What can hang from each mark
sipab: visen zituk
maful: keniv lilu
nali: kupe maful
bivonas: keniv
visen: keniv sipab
peda: visen
sekiv: maful mupulu
keniv: bivonas maful visen
mupulu: lilu
kupe: nali
lilu: maful mupulu
zituk: keniv sipab

Every row comes from one small tree of marks. The marks that hang from a mark follow it in brackets, in alphabetical order. Every link used is in the known rows. Which tree was each row made from?
Known rows
sekiv{maful{keniv{visen} lilu{mupulu}}}: [-51  27   3   2 -31 -16   7 -26  12   5   1 -51 -44  -5  -2  -6  17  11
 -10  13  -4 -30  -5 -10  -8  34  31 -34  23  -9 -17   3 -16 -37]
mupulu{lilu{maful}}: [-24  12  -2 -13   9  -1 -11 -38 -12 -17 -17  -2  18  -6  16   2  25   5
 -38  -9 -14   2   5  -9  17 -14 -33  11   8  -3 -25  24  -9  -7]
sekiv{maful{keniv lilu} mupulu}: [-10  14  -1   4 -68 -53   5 -18   9   9 -38 -44 -38  -2  -8  32  23  20
 -24  -5   3 -22 -14 -17  -3  42  16  -5  36   1  -2   8 -16 -12]
peda{visen{keniv{bivonas} sipab{zituk}}}: [-28  -9  27   8  -6  -4  16 -41   9   0 -34 -13  55 -22  -4 -32 -35 -19
   8  20 -33 -34 -11  36  20   7   6 -18 -14 -10   1  42 -15 -36]
bivonas{keniv{maful visen}}: [-29  19  -4 -24  21  22  -4  19  -5  -6 -32 -30 -26 -25   9   8 -11 -29
  24  42   8 -47  -6  10  42 -19  -3 -36  -2 -31 -29  37   5 -37]
lilu{maful}: [-12  14   8 -14   6 -24   6 -19  -7 -14  13   6  16 -11   0 -31  38   0
 -11   1 -12 -11  12   6  -2   8 -12  -1  11  19 -32  11  -7 -10]
keniv{maful{lilu} visen{sipab{zituk}}}: [-62 -11 -42  -5  12 -15   6 -27 -18   3 -39 -23 -24   9   4 -19  -7 -33
 -29  -6 -22 -19 -37  25  -6  -4   0 -61   0 -35   6   4  18 -18]
peda{visen{keniv sipab}}: [-15 -36  17   5  -2 -10  10 -20  28 -11 -35 -10  58  -2  11 -31 -37  -3
 -11  22 -14 -21  12  18   4  25  29 -20 -26 -14  -5  19 -12 -46]
nali{kupe maful}: [ -2 -10  38 -21   7 -19  16  -6  35  20 -50  13  -6 -50  39 -28  13  -2
  -3  10  34  -1   6  -6  16  22   3  13  34 -25 -10  -7 -38  -4]
visen{keniv sipab{zituk}}: [-25 -31 -36 -21  -4 -23  18 -37  19   0 -11 -18  42  23  -4 -44 -18  -6
 -24 -30 -57  -5 -10  17  -2  -1  -2  -2 -26   1   4  13  11 -33]
bivonas{keniv{maful}}: [ -9  17   8 -32  -8  15   1  28   2 -17 -40 -15 -21   7   5  11 -12 -12
  11  27   4 -28 -16  -6  27 -10   7 -16   3 -19 -23  26   4 -20]
zituk{keniv{maful}}: [-10  31 -15 -26 -24 -16  -2  -1  13  11 -10  -3   9  10  20  18 -10  -3
   9  19 -10 -25  -5  15   6  22 -11 -28 -10 -38 -26   7   1   3]
nali{kupe maful{keniv{bivonas}}}: [ -6   2  67  -2 -21 -18   6 -10  14  10 -59 -31 -11 -79  33 -19  -8   4
  12  37  52 -31 -10   9  29  45  -5  15  60 -18 -12   5 -54 -16]
zituk{keniv{bivonas} sipab}: [  0  39 -18 -17 -32  -5   4 -25   6  -7  15  14  33 -13   3  36 -31  -5
  25  37  -2 -21  21  58  -9  16 -17 -24  -9 -19  -5  23 -33  13]
mupulu{lilu{maful{keniv{bivonas}}}}: [-26  22  30   7 -15   6 -20 -36 -34 -26 -26 -48  20 -32  11  12   8  12
 -22  16  -1 -29 -11  10  33  11 -40  11  24  -5 -21  36 -25 -18]
zituk{sipab{visen}}: [ 16  15  -7 -45 -30 -13 -12 -17  -1  -4   5  33  10  11 -20   3  -6 -40
  21  16  -5 -12  16  49  -7 -28  14 -32   2  -3  15 -14 -12  -7]
lilu{maful mupulu}: [-14  29  20 -41  -5 -16   5 -32  14  -8  29   1   9 -38  -2 -44  27   7
  -2 -12 -37 -22   8  -4 -29  10  12 -19  20   9 -37  15 -17 -26]
visen{keniv{maful{lilu}} sipab}: [-45 -37 -27  -4 -12 -23  28 -12   1 -36 -70 -46  36  29  22 -19 -35  13
 -44 -18 -13  -4 -19  10  -4  30  17 -28   8 -19   2  -5  -4 -27]
sipab{zituk}: [  0  12  -9 -17 -15  -3   5 -20  -8  27  17  14  -9  15 -15 -13   8 -20
   6 -20 -38  -3 -11   1   7 -24 -16   0  -8   3  -3   9  22  -3]
zituk{keniv{bivonas maful} sipab{visen}}: [  1  71   4 -49 -47 -24 -11 -31  -4 -10 -17  14  30 -12  -4  33 -29 -43
  44  53  -9 -48   5  79   6  -3  -9 -61  18 -45  -9  13 -32   3]
sekiv{maful{lilu} mupulu}: [-14  21 -16   1 -34 -46  20 -29  16   6 -40 -11 -25 -10  -4  28  32  11
 -22 -24   0  -4  -4 -16  -3  20  17  -4  35  -1   2  22 -16   2]
lilu{mupulu}: [ -7  16  14 -26 -11   4  -7 -15  24   5  15  -5  -5 -26  -1 -10  -9  10
   8 -15 -15  -9   3 -10 -25  -1  25 -10   3  -5  -2   6 -10 -14]
peda{visen{keniv}}: [-11  -8  35   9 -12   3  14 -10  15  -1 -20  -2  46  -7   8  -7 -29  -8
  18  27  -8 -25  26  13  22  20  18  -5 -20 -17 -19  18 -10 -38]
kupe{nali}: [  6 -16   1  18  25 -10  -5  -8  -5 -26 -19   1 -22  -5 -29  -8  13  42
 -14  -5  -9   4  19   0   4 -11   1 -21  23  -4   1  -6  -1  16]
visen{keniv{maful{lilu}}}: [-39  -4 -14   2 -21 -10  31 -12  -8 -31 -54 -34  23  22  22   3 -28   6
 -10 -19 -12 -10  -3   0  12  26   8 -15  12 -17 -14  -7   0 -21]
sekiv{maful{keniv{visen} lilu} mupulu}: [-34  18  -9  12 -40 -47   5 -23   6  12 -23 -56 -50 -29 -11  31  26   9
 -14  11   7 -33  -2   7   8  34   9 -25  27 -13  -1  19 -19 -30]
keniv{bivonas maful}: [-14  34  22   6   8  11  -1   5 -18 -21 -45 -29   5 -41   7  18 -14  -9
  20  20  10 -31 -32  36  20  18  -6 -25  32 -25  -6  21 -23  -2]
sekiv{maful{keniv{bivonas}} mupulu{lilu}}: [-18  41  18   8 -35 -18 -21 -29  11  -5 -54 -64 -17 -57  -3  59  10  22
 -16   7   7 -40 -23  12  41  18 -23   8  35 -26   1  55 -42 -15]
bivonas{keniv{visen}}: [-25  13  -8  -7  24  19  -1   4   3   5  -5 -13 -25 -26   0   2 -10 -17
  19  42   8 -29  14   0  24 -32  -2 -12   0 -15 -13  35   8 -32]
sekiv{maful{keniv{bivonas} lilu} mupulu}: [-17  34  16  16 -60 -45   9 -26 -10  -3 -44 -61 -31 -36 -13  38  12  16
 -11  11  15 -37 -13   2   7  44   8  -3  56   1   4  30 -36  -6]
sekiv{mupulu{lilu{maful{keniv}}}}: [ -9   8  11 -18 -36 -23 -27 -28  -3   4 -25 -35   6 -47   3  27  19  16
 -27 -10 -10 -31  -7   3  23   6 -25  11  21 -12 -18  35 -14 -22]
zituk{keniv{maful{lilu{mupulu}}} sipab}: [-21  26 -28 -55 -70 -12  11 -16  16  -9  -9  11   7  24  20  30 -34  -6
   0   6 -18 -22  14  28 -38  30  17 -59  -7 -42 -23  -5 -18  -2]
sipab{visen zituk}: [  4  35   3 -43 -26 -26  -8 -51 -16  35   9  33  -9  14 -27 -26  11 -46
  23  -4 -42 -20 -18  12   8 -52  -6 -10  16   3   8   0  24  -5]
kupe{nali{maful{keniv{visen} lilu}}}: [-20 -44  15  26  -3 -30   7 -28 -15 -25 -43 -39 -55 -16 -20 -25   5  34
 -24  26  13 -19  22  -1  17  16  10 -35  57 -18  -2 -19 -29  -6]

Write each row's tree
[-31  12   6 -19 -26   2  11  -9  -8 -15 -41 -22 -25  -9  15   1 -16   2
 -12 -19  -5 -13 -22 -16 -24  20  29 -31  29 -23  -9  -7  -3  -4]  keniv{maful{lilu{mupulu}}}
[-32  38  24   0 -21  10  13 -23 -25 -26 -51 -43  -9 -46   9   9 -24   5
   8  -1   7 -27 -31   6 -15  19  19 -30  52 -23  -3  16 -23   3]  keniv{bivonas maful{lilu{mupulu}}}
[-32 -20 -12  -5  -7 -11 -17  -8  -1  26  16 -39 -16  -7 -15 -20  -5 -18
  -3  10 -20 -34 -19  31   1  10  -9 -34 -14  -9   2   1   5 -39]  maful{keniv{visen{sipab{zituk}}}}
[-49   9  18  10  18 -23  -9 -30 -22 -23   9 -58  18 -63  -7 -35  20  -8
  -4  45   5 -50  -9  49   6  32 -15 -29  30   9 -20  25 -26 -42]  lilu{maful{keniv{bivonas visen{sipab}}}}
[-55 -13 -16  14  -5 -10  29 -27 -17 -45 -80 -59  46 -12  14 -15 -46  11
 -27  -3  -3 -18 -26  27   2  31  10 -25  29 -19   8  13 -18 -15]  visen{keniv{bivonas maful{lilu}} sipab}
[-33  35 -40 -22  -7 -15   1 -51   7  55  41  13   1  -2  -3  -4  -1 -29
  20  13 -42 -26  10  19   9 -21 -28 -26 -28 -31 -18  24  23  -9]  sipab{zituk{keniv{visen}}}
[-21 -11  23  -7 -69  -5   8 -17 -14   6 -11 -44 -28   2   3   3 -26  30
  -9  -5   2 -15 -11 -27 -39  31  28  -8  34  10  -3 -17  -4 -19]  maful{keniv lilu{mupulu}}
[  1 -54  23  18 -24 -33  14 -24 -10 -31 -52 -28 -48   7 -14 -27  -1  49
 -31  11  16  -8  20 -15  10  27  16 -23  65  -3  -3 -28 -29  11]  kupe{nali{maful{keniv lilu}}}
[-29 -33   0   9   1 -10 -17   9   3   6   4 -50 -11 -20  -8 -15 -12  -6
  -8  30   8 -31 -13  32  -4  21   3 -36  -9 -11   8  -4  -9 -38]  maful{keniv{visen{sipab}}}
[-26  43  16  -1 -27 -22  15 -54 -35 -27 -65 -34  26 -21   7  -1 -29 -21
  21  18  -8 -32  -9  26  24 -10  11 -23  57 -19   2   5 -10 -19]  sipab{visen{keniv{bivonas maful{lilu}}}}
[-23  39  60 -22 -33 -13  -4 -33  -9 -15  18 -44   5 -71 -12 -27   8  17
  15  16 -17 -51  -5  13 -16  35   9 -13  41  17 -31  23 -39 -39]  lilu{maful{keniv{bivonas}} mupulu}
[-26 -22   9 -25 -12  -8  12 -19  18   0 -44  -8  46  14   9 -33 -32 -30
  -2   9 -48 -43 -17  33  21  20  13 -40 -32 -34 -12  25  -2 -47]  peda{visen{keniv{maful} sipab{zituk}}}
[-37 -38  18   3 -15 -15  23 -17   7 -25 -77 -22  43  16  26 -17 -43  -7
 -26  18  -5 -26  -9  13   3  39  31 -39  -7 -28  -3  12 -13 -39]  peda{visen{keniv{maful{lilu}} sipab}}
[  0  49 -10 -46 -46 -46  -7 -70   0  51  22  36   6  24 -12 -18   0 -39
  27  14 -46 -23  -2  13   4 -46 -14 -19   1 -20 -10  10  27   3]  sipab{visen zituk{keniv}}
[-23 -27  11  -9 -13  -9  14 -26  22  11 -25   5  49   9   0 -42 -27 -19
  -6   7 -45 -27  -1  23  13   4  15 -23 -36 -12  -8  25   5 -41]  peda{visen{keniv sipab{zituk}}}
[ -5 -46   9  20   2 -33  25 -38  -2 -31 -55   0 -42   5 -12 -31   7  39
 -34  -7   9   8  27 -22   6   2  16 -20  61 -10   0 -18 -27  23]  kupe{nali{maful{lilu}}}
[-38  28  30  11   6 -15  -8 -27 -33 -16  17 -50   6 -63  -9 -21  22  -9
  18  50   1 -50   3  45  20  26 -22 -20  29   8 -31  26 -26 -39]  lilu{maful{keniv{bivonas visen}}}
[-57  16  -7 -11   4   9   8 -19  -6  -2 -25 -36 -30 -37   8   3 -11 -17
   6   0  -1 -30 -11  11 -10   8  23 -60  23 -44 -15   3  -4 -23]  keniv{maful{lilu{mupulu}} visen}
[-38  -6 -42  -2  15 -29  -5 -28  31  22  18 -10  15 -15  13 -14 -13  -6
 -10  29 -11 -22  10  28 -16   7  -5 -37 -21 -38  -1  19  -2 -16]  zituk{keniv{visen{sipab}}}
[ -7  10 -17 -42 -52 -23  16 -25 -15 -28 -42   8  28  29   2  10 -25 -34
  11   8 -15 -22  14  45   1  -4  16 -44  17 -18   3 -19 -15 -25]  zituk{sipab{visen{keniv{maful{lilu}}}}}
[-43   7   5  -2   3   3 -25 -33 -20 -13  -3 -37   4 -26  12   7  20  -2
 -25  19 -10 -29   6   8  28   3 -37  -5   7 -15 -32  23  -7 -38]  mupulu{lilu{maful{keniv{visen}}}}
[-11  40  23   0 -10 -18   9 -57 -18 -14 -21 -22  42 -35  -5 -13 -26 -18
  32  21 -13 -30   6  33  30 -21   3  -5  37  -5   2  16 -13 -20]  sipab{visen{keniv{bivonas}}}
[-39   7   1 -16 -25  -6  29 -22   5 -22 -41 -39  16   1  19  -5 -33  16
  -6 -23 -25 -19  -4  -9  -8  30  24 -21  17 -21 -16   0  -6 -28]  visen{keniv{maful{lilu{mupulu}}}}
[-17 -20  25  -5 -17 -26  26 -30  14  15 -76  10 -17 -30  46 -29   3   7
 -25   4  47  16  10 -29  -1  23  10  17  56 -16  -3 -10 -30   9]  nali{kupe maful{lilu}}
[-27  19  11 -36 -29  13  12   1  -4 -17 -50 -31 -32  -8  16   5 -26   3
  -6   8   4 -21 -19 -33  -6  -6  31 -20  25 -17 -18  18   0 -16]  bivonas{keniv{maful{lilu{mupulu}}}}
[-27  32  12   4   9   7  21  -8  -7 -34 -42 -48  43 -34   9   6 -29   0
  21  13 -11 -37  -8  37  34  26  -7 -12  18 -22 -16  23 -24 -29]  visen{keniv{bivonas maful}}
[-53  31 -41 -19 -20 -18  16 -43 -12  36  -1   0 -18  18  10   6  -5 -33
   7  13 -34 -25 -10  13   4  -3 -22 -46  -6 -47 -23  16  27  -6]  sipab{zituk{keniv{maful{lilu} visen}}}
[ -7  35  -3 -36 -29 -25   8 -65  -8  24   3  12  26  14 -18 -32  -3 -37
  26 -12 -59 -22   3  17  24 -49  -7  -4   4  -1  -4   1  19 -32]  sipab{visen{keniv} zituk}
[-47  31  13  -2 -18   4  32 -33 -12 -33 -54 -58  31 -44  16   2 -42  13
   8  -8 -11 -32 -16  11   3  27  15 -22  41 -25 -14  20 -25 -23]  visen{keniv{bivonas maful{lilu{mupulu}}}}
[-28  15  25  31   0  14 -13  -4 -27  -1   0 -65 -12 -62 -11  11 -11  -8
  27  50  18 -43  -5  38  28  20 -13 -14  19 -13  -1  18 -20 -27]  maful{keniv{bivonas visen}}
[-39 -25  33   8 -24 -27  16 -19   0  27 -59 -29 -35 -53  39 -25  -8  -3
 -14  30  50 -16   5 -12  17  39   0  -5  54 -28 -11 -16 -33 -22]  nali{kupe maful{keniv{visen} lilu}}
[-31   9  20  -3   2 -22  -7 -11 -18  -6  29 -34  -4 -30  -5 -26  31 -11
   4  27 -12 -43  13  28   9  26 -18 -21  13   8 -40   7 -11 -48]  lilu{maful{keniv{visen}}}
[-48  13 -12  -9   1  12   7   4 -20 -16 -49 -28 -39  -8  12  10 -22 -21
   6  37  22 -30  -8 -11  28 -12  11 -32  18 -26 -23  28  12 -26]  bivonas{keniv{maful{lilu} visen}}
[-20  50   2  -5 -13 -12   4 -18  -3  -5 -20 -22  19 -28  13  24 -21  -1
  27  35   6 -36  -9  34  16  23 -16 -26  13 -40 -19  26 -17   8]  zituk{keniv{bivonas maful}}
[  4  57  -3 -36 -45 -21  -5 -47  -3   3  10  26  36 -16 -10  20 -30 -33
  39  55   1 -34  23  65  -6 -15  -5 -36  15 -26   0  14 -28   4]  zituk{keniv{bivonas} sipab{visen}}
[-45   4  15  47 -24   3   8 -26 -50  -9 -21 -68 -20 -40  -1  22 -24   4
   6  43  31 -27  -7  17   9  22  -3 -15  45  -4   3   9 -11 -18]  maful{keniv{bivonas visen} lilu}
[  6 -19  57 -17 -28 -24   5   5  26  26 -50 -14 -18 -48  31 -29   1   6
  -1  22  38 -17  -2  -5  17  46   1  15  36 -19 -19 -13 -43 -20]  nali{kupe maful{keniv}}
